Each row comes from the steps of one path. Every step used is in the known rows, and no mark comes twice. Write the path behind each row, first mark first.
Known rows:
C/S/T: 1.21 0.13 1.21 1.56 -5.07 1.21 -1.53 -1.65 -3.33 1.14 -1.93 -0.75 -2.08
 -1.41 -1.26 0.67 -1.29 -0.61 -2.59 -0.57 0.52 -2.00 0.43 1.90 -2.27
 -1.94
T/S: -0.25 1.46 1.93 1.74 -4.53 -0.44 -3.48 -2.61 -4.58 0.53 -1.52 -1.26
 -1.02 -2.59 -0.54 2.01 1.18 0.23 -1.33 -0.81 1.66 -1.19 0.86 1.09 -2.81
 -2.52
D/V/T/Y/C/M: 0.92 0.75 -3.62 1.00 -0.09 2.18 -1.13 -3.22 0.54 0.73 0.39 -0.11 1.67
 -5.31 -3.25 0.33 1.39 -0.52 0.60 0.62 1.57 0.61 1.82 -2.06 -0.69 -1.87
D/V: 0.00 -0.46 -0.39 1.62 -1.78 1.09 -2.46 -2.50 -3.21 2.78 -2.77 -0.86
 -0.52 -3.87 0.33 0.60 -0.05 -0.13 1.22 0.60 1.23 -1.70 0.47 0.59 -1.35
 -1.88
V/C/S/T/Y/D: 3.97 -0.82 1.06 3.90 -5.45 2.86 0.18 -1.27 -2.06 -0.61 -0.10 -0.03 -0.86
 -1.65 -0.54 1.48 0.36 -0.71 -4.07 -0.12 -0.30 -0.34 3.93 0.75 -2.14
 0.16
Y/D/V: 0.83 -1.39 0.46 2.38 -1.43 1.65 -0.90 -2.29 -3.14 1.72 -2.83 -1.29 -0.40
 -4.77 0.24 0.52 0.51 -0.54 1.52 1.02 0.11 -2.05 1.04 1.11 -1.88 -0.71
D/Y/C: 1.30 2.09 -0.92 -1.22 -2.71 -1.97 -2.07 -2.82 -3.83 0.40 -2.16 -1.05
 -1.39 -1.25 -1.79 1.12 1.54 1.73 2.97 0.07 -0.05 0.63 -0.07 -0.64 -2.65
 -3.06
S/T/Y: 1.94 0.98 2.13 0.60 -4.13 1.09 -0.63 -0.44 -2.37 1.64 -0.25 -0.39 -3.40
 -0.20 -0.81 1.27 -0.08 -0.79 -1.94 -1.61 1.22 -2.37 2.84 1.61 -2.30
 -2.14
M/T/S: -0.24 0.55 2.05 1.50 -5.98 -1.93 -3.22 -1.49 -4.40 -0.15 -1.99 -2.02
 -0.35 -2.06 -2.55 2.32 1.01 1.16 -2.20 -1.79 1.98 -1.90 1.04 0.53 -1.88
 -3.52
V/C/S: 1.95 0.06 -0.25 3.83 -6.20 1.91 -3.77 -3.42 -3.60 0.63 -1.76 -0.02 0.13
 -2.25 0.12 1.20 -0.11 0.32 -3.00 0.14 0.97 1.44 1.34 -0.53 -1.35 -1.27
C/Y: 0.07 -0.60 3.68 0.57 -4.41 -1.50 -2.40 -2.75 -3.68 0.58 -1.98 -0.79 0.96
 -2.17 0.21 1.38 -0.15 0.27 -0.65 -1.69 0.93 0.71 0.06 0.72 -2.99 -2.99
M/T/Y/C: 2.69 1.36 -0.32 0.26 -4.47 -1.17 -2.48 -0.61 -0.96 -0.38 0.28 -0.85
 -0.26 -0.67 -3.26 0.11 0.98 1.80 -0.53 -1.72 0.97 -0.47 2.11 -1.24
 -1.95 -3.40
S/T/Y/C: 2.86 2.29 -0.38 -0.51 -3.11 0.88 -0.10 -0.56 -0.97 1.10 0.39 0.20 -3.06
 -0.24 -1.43 -0.64 0.78 0.03 -0.72 -0.67 0.59 -1.49 1.59 0.58 -2.39
 -1.70
T/Y/C/S: 2.72 1.42 -1.20 1.59 -3.67 0.55 -4.11 -2.35 -1.01 -0.97 1.52 -0.31 1.05
 -1.85 -1.97 -0.33 0.20 1.50 -0.69 -0.81 0.16 1.06 1.74 -0.59 -3.60
 -2.75
V/C/Y: 1.07 -0.62 2.23 1.86 -5.47 -0.35 -2.20 -3.26 -3.61 0.75 -2.27 0.17 1.17
 -2.01 1.44 1.59 0.57 0.31 -2.18 -0.81 1.26 2.46 0.72 -0.75 -1.38 -1.65
Y/C/V/T: 1.94 3.02 -0.19 -0.57 -3.41 0.21 -1.31 -3.37 -1.58 1.35 -2.08 -0.95
 -0.96 -2.64 -1.22 0.67 0.70 1.52 0.34 -0.90 2.28 2.00 0.50 -1.07 -0.95
 -1.93
Y/T/S: -0.34 3.66 1.32 1.21 -5.05 -0.90 -2.43 -1.78 -4.55 0.60 -1.17 0.99 -3.18
 -1.42 0.60 1.16 1.90 0.49 -1.59 -1.00 1.40 -1.41 0.96 2.62 -2.37 -2.10
Y/D: 1.69 0.06 2.72 2.20 -4.05 1.18 -1.37 -2.18 -3.90 0.60 -2.25 -1.27 -2.06
 -2.54 -0.45 0.81 0.63 -0.36 -0.18 -0.41 0.14 -1.29 1.49 1.42 -2.51
 -1.11
M/T/Y/C/S: 2.76 0.55 -0.95 1.25 -5.04 -0.97 -3.78 -1.29 -0.86 -1.59 0.93 -1.15 1.98
 -1.34 -4.01 0.03 0.11 2.34 -1.54 -1.70 0.25 0.31 1.91 -1.19 -2.67 -3.75
Y/C/M: 0.74 2.64 -0.82 0.37 -2.92 1.99 -1.99 -3.04 -2.82 1.24 -1.39 0.22 -2.41
 -2.93 -2.73 -0.55 1.08 -1.25 -0.33 0.52 0.92 0.34 -0.87 -0.56 -1.40
 -1.75
S/T/Y/D/V/C/M: 1.68 -1.25 -0.64 3.18 -1.78 4.84 2.33 -1.47 -1.93 1.86 -1.14 0.66 -1.90
 -4.54 -1.07 1.43 1.32 -3.28 -2.47 1.63 0.40 -1.64 3.21 0.27 0.07 0.99
Y/C/M/T/S: -0.51 2.17 -0.59 0.43 -4.46 -0.48 -2.13 -2.12 -3.52 -0.76 -1.18 -0.80
 -0.69 -3.52 -5.04 0.88 2.00 -0.01 -2.05 -0.45 1.54 -0.66 -0.66 -0.83
 -1.27 -3.05
V/D/Y/T: -0.51 2.20 0.49 0.70 -2.94 -2.42 -0.36 -1.26 -5.13 1.29 -3.29 1.89 -3.22
 -0.65 -0.04 1.10 0.58 0.55 3.34 -1.51 0.81 -1.77 -0.25 1.39 -0.73 -3.01

Which path is each row?
-0.99 2.02 2.91 0.31 -5.06 -2.94 -1.96 -1.98 -4.38 -0.48 -0.92 0.93 0.05
 -1.89 1.03 1.42 1.59 0.71 -1.71 -1.96 1.17 0.09 0.25 2.41 -3.26 -2.74 -> C/Y/T/S
0.30 2.98 0.89 -0.65 -4.13 -2.45 -1.53 -1.82 -5.09 1.24 -2.40 0.37 -3.49
 0.03 -0.08 2.16 1.47 1.04 1.56 -0.92 0.35 -0.51 1.21 1.93 -2.08 -2.98 -> D/Y/T
1.98 -2.23 -1.57 4.85 -3.19 2.91 -1.68 -3.32 -2.89 0.53 -2.66 -0.39 1.94
 -5.38 0.67 0.74 0.41 -0.11 -0.89 2.02 -0.36 0.38 1.63 -0.30 -1.07 0.38 -> Y/D/V/C/S
2.84 -0.23 2.12 2.64 -3.96 0.67 -1.12 -2.34 -1.30 -1.03 0.00 -1.64 0.61
 -2.61 -1.58 2.25 1.14 0.35 -0.72 -1.77 0.95 -0.09 4.36 0.14 -2.60 -1.80 -> V/T/Y/D
0.07 1.05 1.10 1.98 -4.71 -0.72 -2.64 -3.27 -3.28 -0.30 -1.40 -1.66 0.60
 -3.10 -1.49 2.79 1.34 0.74 -1.73 -1.37 2.47 -0.33 1.66 0.02 -2.15 -2.74 -> V/T/S
2.80 -3.23 -1.14 4.72 -4.31 1.34 -1.80 -1.63 -1.49 -0.91 -0.82 -1.07
 3.65 -4.39 -1.71 1.58 0.53 0.87 -2.13 0.10 -0.13 -0.12 4.06 -1.06 -1.04
 -1.08 -> M/T/Y/D/V/C/S
-0.67 -3.02 1.64 2.22 -1.66 -1.70 -0.23 -3.64 -2.59 -1.61 -2.11 -2.00
 5.58 -6.72 -0.56 2.64 1.49 0.50 0.08 -0.41 0.81 0.13 1.21 0.30 -2.95
 -1.69 -> C/Y/D/V/T/S
0.50 0.20 2.13 1.45 -4.98 0.65 -2.60 -1.08 -2.68 0.36 -0.28 -0.92 -0.89
 -1.97 -4.61 2.16 0.46 -0.82 -2.88 -2.26 1.89 -1.03 2.77 -0.33 -1.28
 -3.60 -> C/M/T/Y
2.75 0.07 3.22 1.47 -3.79 1.54 1.04 -0.32 -2.31 0.48 -0.39 -0.85 -3.27
 -1.09 -0.99 1.12 0.51 -1.15 -1.55 -1.09 0.12 -2.78 3.57 2.23 -2.85
 -0.94 -> S/T/Y/D
2.18 -0.33 -4.27 1.89 -1.13 0.60 -2.92 -3.21 0.96 -0.73 0.93 -0.87 4.44
 -4.67 -2.16 -0.01 0.23 1.80 0.77 0.29 0.65 1.12 2.14 -1.88 -2.24 -2.37 -> D/V/T/Y/C/S
2.53 -0.04 3.02 2.46 -3.80 1.06 -1.73 -1.61 -2.51 -0.09 -0.10 -1.19
 -1.05 -2.03 -0.75 1.35 1.07 -0.17 -0.41 -1.30 0.25 -0.85 3.66 1.13
 -3.23 -1.57 -> T/Y/D
-1.77 2.52 0.77 1.01 -3.11 -3.45 -0.79 -1.57 -6.09 0.22 -2.53 1.56 -2.10
 -1.58 -0.31 2.08 1.71 0.76 2.53 -1.62 1.31 -2.19 -0.25 1.61 -1.45 -3.24 -> V/D/Y/T/S
-1.87 0.96 -1.04 0.42 -2.60 -3.01 -0.62 -1.94 -4.93 -1.12 -2.69 -0.18
 0.40 -3.50 -6.01 1.81 1.73 0.32 1.80 -1.02 1.39 -1.44 -1.83 -1.73 -0.42
 -4.14 -> V/D/Y/C/M/T/S
0.76 -2.02 -0.75 3.54 -3.49 2.83 0.31 -2.20 -3.15 1.25 -3.64 -0.49 0.13
 -5.44 -2.46 1.47 1.41 -1.64 -1.91 1.61 0.80 -0.80 1.53 -1.19 1.07 -0.23 -> Y/D/V/C/M/T
1.85 -1.49 0.87 1.69 -1.08 2.16 1.38 -0.41 -1.74 1.61 -0.95 -0.89 -1.59
 -3.43 -0.42 0.77 0.40 -1.29 0.10 0.36 -0.08 -3.58 3.12 1.96 -2.12 -0.41 -> S/T/Y/D/V
0.94 -1.59 4.47 1.31 -4.05 -0.86 -0.94 -2.57 -3.74 -0.51 -2.29 -1.17
 1.06 -3.05 -0.02 1.15 0.39 -0.08 -0.47 -1.13 -0.16 0.30 0.76 1.21 -3.52
 -1.74 -> C/Y/D
-0.51 -0.03 1.33 1.34 -2.47 -1.82 -1.48 -2.21 -5.31 1.37 -3.64 -0.23
 -1.17 -1.73 -1.22 2.02 -0.20 0.35 3.56 -1.38 1.06 -1.51 -0.33 -0.03
 -1.20 -3.45 -> V/D/Y
-0.90 0.63 -0.57 1.83 -3.42 -1.32 -1.14 -2.76 -3.62 0.72 -1.86 2.07 1.89
 -4.17 2.93 1.39 2.35 0.50 -1.47 0.35 1.35 0.93 0.52 0.65 -1.18 -1.01 -> D/V/C/Y/T/S
1.93 -1.52 3.05 2.76 -5.21 0.19 -0.53 -3.04 -3.67 -0.41 -2.47 -0.21 1.20
 -2.84 1.19 1.53 1.16 -0.16 -1.84 -0.32 0.02 1.97 1.46 -0.28 -1.94 -0.33 -> V/C/Y/D
3.12 0.08 0.18 3.02 -5.96 2.26 -1.48 -1.46 -1.95 0.72 0.08 0.39 -0.96
 -0.79 -0.42 1.38 -0.25 -0.39 -4.45 -0.68 0.74 -0.04 3.38 0.27 -1.68
 -0.97 -> V/C/S/T/Y
2.03 0.07 1.48 1.67 -4.77 1.08 -1.88 -0.88 -2.15 0.34 0.39 -0.66 -1.16
 -0.90 -1.65 1.16 -0.96 -0.35 -2.93 -1.72 0.55 -1.71 2.71 1.68 -3.10
 -2.41 -> C/S/T/Y
1.60 -2.29 0.93 2.36 -2.55 0.02 -0.99 -0.54 -1.75 0.25 -1.32 -1.91 1.42
 -3.72 -2.14 1.32 0.66 0.61 0.43 -0.68 0.40 -2.44 3.67 0.34 -1.81 -2.15 -> M/T/Y/D/V
1.52 1.46 0.69 0.39 -3.21 -1.11 -1.03 -0.29 -1.60 0.91 -1.14 0.28 -0.61
 -1.49 -2.80 -0.26 -0.17 1.71 1.17 -2.91 2.36 -0.53 0.71 -1.49 -0.09
 -3.40 -> M/T/Y/C/V/D
0.81 3.38 -0.07 -0.22 -3.47 -0.72 -1.84 -3.65 -2.47 0.06 -1.49 -1.38
 0.11 -3.60 -1.58 1.71 1.77 1.78 -0.50 -1.12 2.82 1.71 0.35 -0.87 -1.76
 -2.16 -> Y/C/V/T/S
1.44 2.40 -0.47 0.70 -2.55 2.02 -2.44 -2.38 -1.58 0.48 0.96 0.31 -1.36
 -2.43 -3.01 0.07 1.34 -0.88 -0.82 -0.43 0.93 0.51 1.25 -0.84 -2.09
 -2.21 -> T/Y/C/M
-0.81 -0.41 -1.14 2.20 -2.09 -0.20 -2.28 -3.51 -2.60 0.67 -1.94 -1.63
 2.27 -5.24 -0.74 2.40 1.14 0.57 -0.06 0.08 2.31 -1.14 1.25 -0.23 -1.35
 -2.23 -> D/V/T/S
0.42 -2.21 0.86 2.44 -2.10 1.76 -0.55 -1.04 -2.11 0.26 -0.96 -1.39 0.99
 -5.17 -4.12 1.72 1.02 -1.29 -0.75 -0.29 0.63 -2.19 3.07 0.14 -1.06
 -1.97 -> C/M/T/Y/D/V
0.67 0.50 -1.91 0.33 -2.13 -1.51 0.48 -1.51 -3.57 0.14 -2.68 0.46 -0.97
 -1.54 -2.76 -0.18 -0.72 0.49 2.52 -0.15 -0.45 -1.71 -1.91 -0.01 -1.56
 -2.70 -> V/D/Y/C/S/T
2.93 1.99 -1.44 0.73 -3.20 -0.09 -2.09 -2.66 0.22 -0.44 0.83 -0.66 0.57
 -1.79 -2.01 0.50 1.25 1.56 0.13 -1.24 1.37 1.14 2.63 -1.53 -2.01 -2.57 -> V/T/Y/C
-0.75 1.53 -1.31 0.45 -1.00 -0.43 -0.45 -2.84 -4.25 0.75 -2.81 0.94
 -1.48 -3.01 -3.75 0.50 0.81 -0.83 3.62 0.00 0.77 -0.33 -2.18 -1.40
 -0.45 -2.94 -> V/D/Y/C/M
2.44 2.33 1.16 -0.88 -4.24 -1.06 -2.19 -1.02 -1.43 0.78 -0.36 -1.17
 -0.88 -1.06 -2.78 0.79 0.63 2.26 -0.56 -2.42 1.93 0.70 2.16 -0.99 -1.54
 -3.25 -> M/T/Y/C/V
1.35 -1.33 -2.41 2.97 -3.61 2.83 -0.63 -2.28 -2.64 2.39 -2.73 0.33 -0.37
 -3.62 0.50 0.59 -0.60 -0.84 -2.39 1.72 0.59 -1.17 0.93 0.26 -0.14 -0.02 -> D/V/C/S/T
-1.89 3.50 2.16 0.07 -2.90 -3.31 -0.45 -1.70 -6.57 1.25 -3.22 1.17 -2.73
 -1.80 0.05 2.88 1.27 1.16 2.44 -2.28 2.26 -0.95 -0.13 1.79 -0.97 -3.18 -> C/V/D/Y/T/S
2.79 -0.83 2.49 2.56 -4.46 1.73 -0.32 -0.69 -2.15 -0.74 0.18 -1.11 -1.01
 -1.82 -1.83 0.86 -0.48 -0.74 -2.63 -1.17 -0.51 -2.04 3.30 2.23 -3.56
 -1.16 -> C/S/T/Y/D
-0.39 -1.58 -0.63 3.94 -3.68 1.98 -0.13 -2.53 -4.20 0.10 -3.00 -0.79
 1.18 -6.33 -2.73 2.45 2.44 -1.29 -2.80 1.57 1.25 -1.12 1.57 -0.77 0.36
 -0.35 -> Y/D/V/C/M/T/S
